Each row comes from the steps of one walk. Every step used is in the known rows, and no mark comes twice. Write the walk behind each row, first mark first.
Known rows:
h e a f p: [-32  23  16  32   4  14 -13  18 -10  16  -1 -36  -2 -55 -98 -14 -25  -6
  -8   8  14   8  10  20   6 -41   3   2  24  12 -53]
n q: [  8   7  10   7   0  15  -1   2   5  38  15   3 -23  15  -7   7   4  22
 -10   2  15 -12   6   8 -16 -17   9 -25  23   8  -8]
h e a j r: [-46  -5  -6  39  -3  -2   1  25 -19  13   7 -42  32 -60 -68  24   2 -42
 -31 -35  -2   3   5  19 -16 -20  14  30   0  22 -53]
r j p e h q l: [-20  18  15  91 -55  38   1 -40 -36  41  -8 -12  20 -35 -15  14  -2 -47
 -22  20  14 -30   5 -26  11 -33  14 -66  42  -6 -53]
f p j h: [ 14 -13  -7  59  -4  -8  -6  -7   6  30  33 -26  20 -33   9 -13 -22 -37
 -16  15  34 -27  17  -6  10 -34  -7 -31   7 -17 -30]
n q h e a: [-23  18  11  39 -26  48 -14   6 -30  43  21   9  -7   1 -72  12   1 -11
 -12 -22   9   9   3   1 -14  -5  -4 -18  47  15 -44]
x l: [ -4 -21   5  17  -6  20   0   5 -16  -7 -12  18  14 -12  -2  11  -5 -15
  -5   6 -12   7  -4  22   1  16  -7  -6  13   4   6]
f p e a j h q l: [-23   8  10 102 -26  17 -28 -16 -25  26  18 -33  34 -70 -48  13 -24 -65
 -24 -16  24 -22  26 -11  -7 -44   7 -40  36 -16 -79]
f a e p j h q l: [ -2  -2  45  82 -51  19  -5 -26 -52  40   0 -27  58 -43 -16   2 -22 -57
 -34  -5  50 -33  16 -18  -9 -35 -13 -23  46 -19 -59]
p j: [ -8   4  17   9  -1   5  -1  -1   9   0  12 -23  15 -11  16  -8   3 -14
 -21   6  12 -11   4  13   0   2 -13  -8  -4  -6  -2]
r j: [ -1  20  -5   6 -14   6  -7  -6  -6  22   6 -14  -3 -17  12  10  22 -11
  -4   4   1  -9  10  -3  10  -2  -6 -23  11   1  -9]
r j p f a e h q: [ -8  30  29  68 -52  27  -4 -23 -36  50 -19 -31   8 -51 -68   4 -11 -38
 -48   9  28 -34  -3 -39  11 -53  15 -43  48 -15 -69]
r j h e a: [-28  24 -13  41 -40  22  -8  -1 -35  49  13 -34  -5 -24 -47  17  20 -37
 -19 -28  -5  -4   3 -42  18  -2  -1 -25  41  -2 -54]
r j h e p f a: [-30  23  20  51 -60   8 -24 -30 -32  69  -9 -43  21 -49 -57  -1  -3 -40
 -33   1  19  -6  -7 -16  25 -52   1 -24  44 -14 -63]
a j p: [  9  -9   4  40  18 -28   1   4  -2  28  -9 -27  34 -41 -24   2 -17 -19
 -18   6   6 -32  -6   1   4 -35  12 -29 -12 -15 -21]
f p: [ 13   1  -1  15   8 -10  -8   7   9   4  10  -3   6 -24  -7  -8 -26 -10
  14  19  18  -4  10   5   4 -29   0 -10  -5  -1  -9]
r j h e: [-29   9 -20  42 -49   6   0 -10 -26  54   4 -10  -8 -19 -15  11  17 -25
  -4 -18  -6 -18   0 -35  36 -13  11 -33  40   5 -42]
f p e: [-28  13   6  29  -9 -17 -17   6  11   7   9  -7  -1 -23 -28 -19 -44 -11
  24  23  12  -7  -5  -2  19 -28   4 -29   8   0 -24]
p e a f: [-50  32  20  28   3  17 -17   1  -8   6  -2 -40 -10 -23 -85 -18  -7   7
 -20   6   0   8  -5  12   0  -9  -5  -8  28   2 -42]
j h f: [-15 -27  -7  43 -32   9  -3 -30  -6  29   2 -13  -6  -5 -19  -3  17 -19
 -33 -19  -5 -14  -3 -10   3  -9   6  -2  12  -4 -28]
j p: [ 19 -18  -1  33   3 -18   8  -6   6  19  -5  -8   7  -9 -19  -5 -16  -8
  -5  17   1  -9 -20  -8   7 -25   7 -25  -8  -7  -4]
f a j p: [ 13   2   1  37  21 -28 -15   3  -3  33  -2 -39  39 -50 -37   3 -29 -34
 -18   0   9 -26   6   2  11 -39   2 -29  -6 -18 -34]
a j: [-11   9   5   6  13 -10  -8   8  -8   7  -4 -17  27 -31  -6   7  -1  -9
 -12 -11   7 -21  15   9  -2 -10   5  -6  -3  -6 -16]
r j h: [  7   3 -25  40 -25   5  -4 -18 -18  46  15 -12  -1 -13  11  11  25 -21
 -12  -5   3 -20  12 -30  17 -10  -2 -37  27  -8 -26]
e a j h q l: [  5  -6   4  74 -16  35 -11 -20 -36  18   8 -27  37 -49 -20  35  20 -54
 -49 -37  11 -16  32 -11 -25 -15   4 -10  28 -16 -54]
j h e p f: [-31  -8  27  48 -50   2  -3 -25 -25  40 -20 -15  18 -24 -56 -11 -13 -14
 -30   1  19   1 -30 -15   8 -47  19  -1  27 -12 -40]
f p j: [  6   4  13  24   6  -6  -9   6  18   4  23 -25  20 -35  11 -14 -23 -23
  -8  25  30 -17  17  20   3 -25 -12 -19  -9  -8 -12]
h j: [ -6  -6  20  20 -14   5   6   9  11   8  14  -7  14 -18   2  21   7 -15
 -21 -15   4  -4   5  19   2   9 -22  19  -4   7  -6]
j p f a: [ 11  -9  13  37  -8 -11 -13 -23  19  20  -8 -28   4 -31 -51 -12 -15 -20
 -31  20   5   6 -19   6  11 -44  -2 -16  -1 -16 -18]
h f a e: [-41   5  25   9 -32   1 -14  -1 -17  18 -13 -18   0 -19 -58 -12  -8 -18
 -16 -20   2 -14  -1  -7   9  -4  -7   9  17  11 -34]
e p f: [ -3   2  42  11 -14   2 -11 -20  -4   8 -21 -17  23 -20 -27 -13  -7   2
 -28  25  23  10 -20  19 -18 -35   0   7  -4 -18  -6]

Write each row's walk:
[ -3   6  33  60 -15   5   9  19 -33  46   0 -24  45 -35 -59  12 -34 -44
 -28  -7  31 -38   6 -33  16 -19 -17  -7  21  -4 -52]
f a e h j p
[-45  10  29  17 -30  28   3  -1 -43  17 -24  -8  12  -7 -49 -10  -1 -12
 -27 -13  16 -30   5 -28  -4  -1  10   9  23   7 -38]
a e h f
[-18  17  11   1  -9 -10  -8  16 -21  11  -7  -5   8 -10 -39  -8 -21 -10
   8 -12  10 -11   3 -23  13  -4  -8  -1  21   5 -24]
f a e
[  7   4   7  73  16  15 -15  -3  -2  33  32 -63  17 -56 -53 -21 -12 -28
 -43  18  39 -15  27  13  -5 -43 -16 -23  23 -18 -57]
e a f p j h
[-23  15   1  52 -28 -16  -5 -13   2  43   1 -26  -2 -25 -30  -6 -11 -20
   1  26  -5 -22 -25 -18  30 -27   5 -66  16  -5 -28]
r j p e
[ -2   3  29  46  14  -6 -16  -6   4  16 -10 -56  30 -56 -75   0  -1 -27
 -60   6   9  -4 -16   8 -16 -40   4 -14 -11 -26 -32]
e a j p f
[-21  16  15  13 -15  37 -21 -18 -25  18  -5 -26  13 -13 -36  -2  -3 -35
 -36 -14   9 -10  27  -4  -3  -5  -4  10  13  -5 -40]
e h f a
[  4 -29  -9  56   4 -17   5   5  23   6  37 -31  27 -52   5  -4 -16 -41
 -18  27  33  -8  15  42  -9 -42  -2   6 -18  11 -22]
f p j r
[ -3  22  28  38  29  18 -18  10   9   7  21 -63  17 -59 -54 -20 -16 -17
 -35  28  35  -4  26  39 -13 -35 -20 -10   8  -7 -39]
e a f p j
[ -7 -13 -19  35  13 -21  -8   7  -3  16  16 -35  40 -58 -23  18  -5 -43
 -24 -17   8  -8  26  32  -6 -30   5  19  -8  10 -40]
f a j r
[ -8 -10 -10  37  22  -5  -4  18 -11   5  18 -47  36 -54 -42  24  11 -39
 -38 -20   8   2  18  25 -31 -16   4  27 -12   5 -38]
e a j r
[ -9   8  16   2 -12   5 -20 -17  14   2  -5 -18  -3 -21 -35  -6   1 -11
 -27   2   3  17   0  15   4 -18  -9   8   5  -7 -14]
p f a
[-26   5   4  39 -39  34  -5  -1 -20  46  11  32  -8   5 -40   6  -4   3
   3 -13   8  -6   1   8   4 -15   8 -26  47  20 -32]
n q h e
[ -8  22   4   5  17 -12 -23   9 -10  15   2 -30  31 -40 -20   6 -14 -27
 -13 -17   6 -16  26  11   5 -14  -5  -4   1 -11 -29]
f a j
[-32  12  21  54 -63   9  -9 -31 -30  63 -15 -28  16 -40 -44  -2   8 -23
 -33   8  18  -9 -20 -17  18 -49  10 -25  38 -11 -48]
r j h e p f
[  2  -5  39  82 -37  19 -26 -48 -33  36 -14 -34  63 -74 -30  16  -5 -55
 -59  -9  35 -15  20  16 -19 -63   4 -10  32 -31 -63]
e p f a j h q l
[ -3 -49 -15  80 -29   9  10  -6   3  10  32  13  39 -39  -8  32  17 -47
 -26 -16   6  11  12  47  -4  -1 -24  37  -3  25 -25]
q h j r
[ -2  -7 -14  41   3 -12  -7  -3 -20  32   5 -17  28 -28  -6   8   3 -21
 -22 -22   9 -31  17 -18   6 -19  10 -17  12 -16 -33]
a j h
[-11  16  21  45 -34 -15 -13 -12  -6  47 -14 -35   6 -48 -68 -11  -3 -22
 -28  21  11 -16 -20 -20  27 -44  -8 -40  24  -5 -39]
r j p f a e
[-20 -11   7  51 -31  13 -18 -30   0  35  21 -48  13 -26 -17  -9   7 -52
 -57 -20   8 -21  16   7   8 -12 -18 -12  14 -13 -44]
p j h f a
[ -8  17  13  14  21  24  -8   2 -10   4  -2 -37  -3 -24 -64  -6  10   7
 -28   3   5  11  11  19 -16 -10  -9   7  16   0 -27]
e a f
[-46   9  13  67 -33  26 -41 -14  -9   9  17 -18  11 -37 -82 -19 -24 -53
 -11   1   5   9  -1  13   1 -16 -17 -18  14  -4 -54]
q h f p e a
[-37   4  -6  65  12 -20 -20  22   1  12  27 -54  35 -74 -68   3 -33 -52
 -15   3  21  -5  14  23 -11 -46   8  -3  -6   6 -64]
f p e a j r
[-25  26  13  28   2   0 -26  13   3   4  18 -32  -1 -27 -59 -13 -41 -26
   9  13  13   7  -3  -8   1 -19  -7 -21   7  -7 -36]
f p e a
[-45  23  17  16  -5  26  -3  11 -20  11 -12 -33  -8 -32 -90  -8   0   5
 -21 -11  -3  13   0  12   0 -13   4  13  30  15 -44]
h e a f
[-40   1   4  72 -31   9 -30 -17  -5  32  21 -43  -7 -30 -75 -16 -23 -46
 -26  -7   7  -8  -4 -18   4 -29   0 -26  20 -11 -64]
j h f p e a
[-35  19  26  81 -26  48 -12 -26 -27  12  -9  -6  18 -55 -47 -12 -30 -17
 -12  28  34 -17  34  16   1 -53  17 -27  50   6 -65]
a f p e h q l
[-65  31  23  26 -33  32 -27 -18 -24  22  -4 -29   7 -12 -57 -15 -19 -37
 -27 -10   3 -13  11 -10  12  -5   0  -8  24  -3 -56]
p e h f a
[-40  33  14  49   5  16 -15   0 -18  22  -3 -19  11 -38 -65 -31 -40  -1
   1  35  34 -21  21   5  15 -47  13 -28  34  -1 -57]
a f p e h
[ -7   9  35  63 -38  20   2 -17 -29  30 -24 -17  11 -35 -79  -6 -34 -27
 -44   3  28 -24 -13 -35   0 -53  21 -19  36 -16 -61]
j p f a e h q
[-10  11  39   8 -12 -12   3  13 -38  18 -22  -6  33 -10 -34 -13 -28   4
   8  12  31 -18 -17 -19  -9 -19   2  -1  15  -6 -17]
a e p
[-20 -18   1  39 -34  24 -14 -31 -10   5  -1  12  12 -10 -24  -4  15 -26
 -19 -12  -8   3   1  22   0   4 -10   3   7   4 -19]
q h f
[-66  19  23  29 -37  32 -13 -20 -23  14 -13 -16   2  -3 -44 -17  -8 -21
 -27  -4   2 -16  -1 -12   3  -1  10  -8  20   1 -41]
p e h f
[ 12   6  12  40  30 -12  -9  11 -11  22  -1 -50  36 -46 -54   9 -14 -31
 -34  -2   6 -17  -4  -6 -14 -26   1 -22 -13 -21 -32]
e a j p
[ 14 -24  17  52 -10 -12  14   3  16  26   7 -16  21 -29 -15  18 -10 -22
 -25   2   4 -15 -17  11   8 -16 -15  -7 -12  -2 -11]
h j p
[-31  30  12  57   6  -7 -21   0 -32  44  -6 -43  48 -46 -62  -9 -50 -46
 -19   5  19 -39  10 -25  21 -39  11 -46  17 -23 -66]
f a j p e h
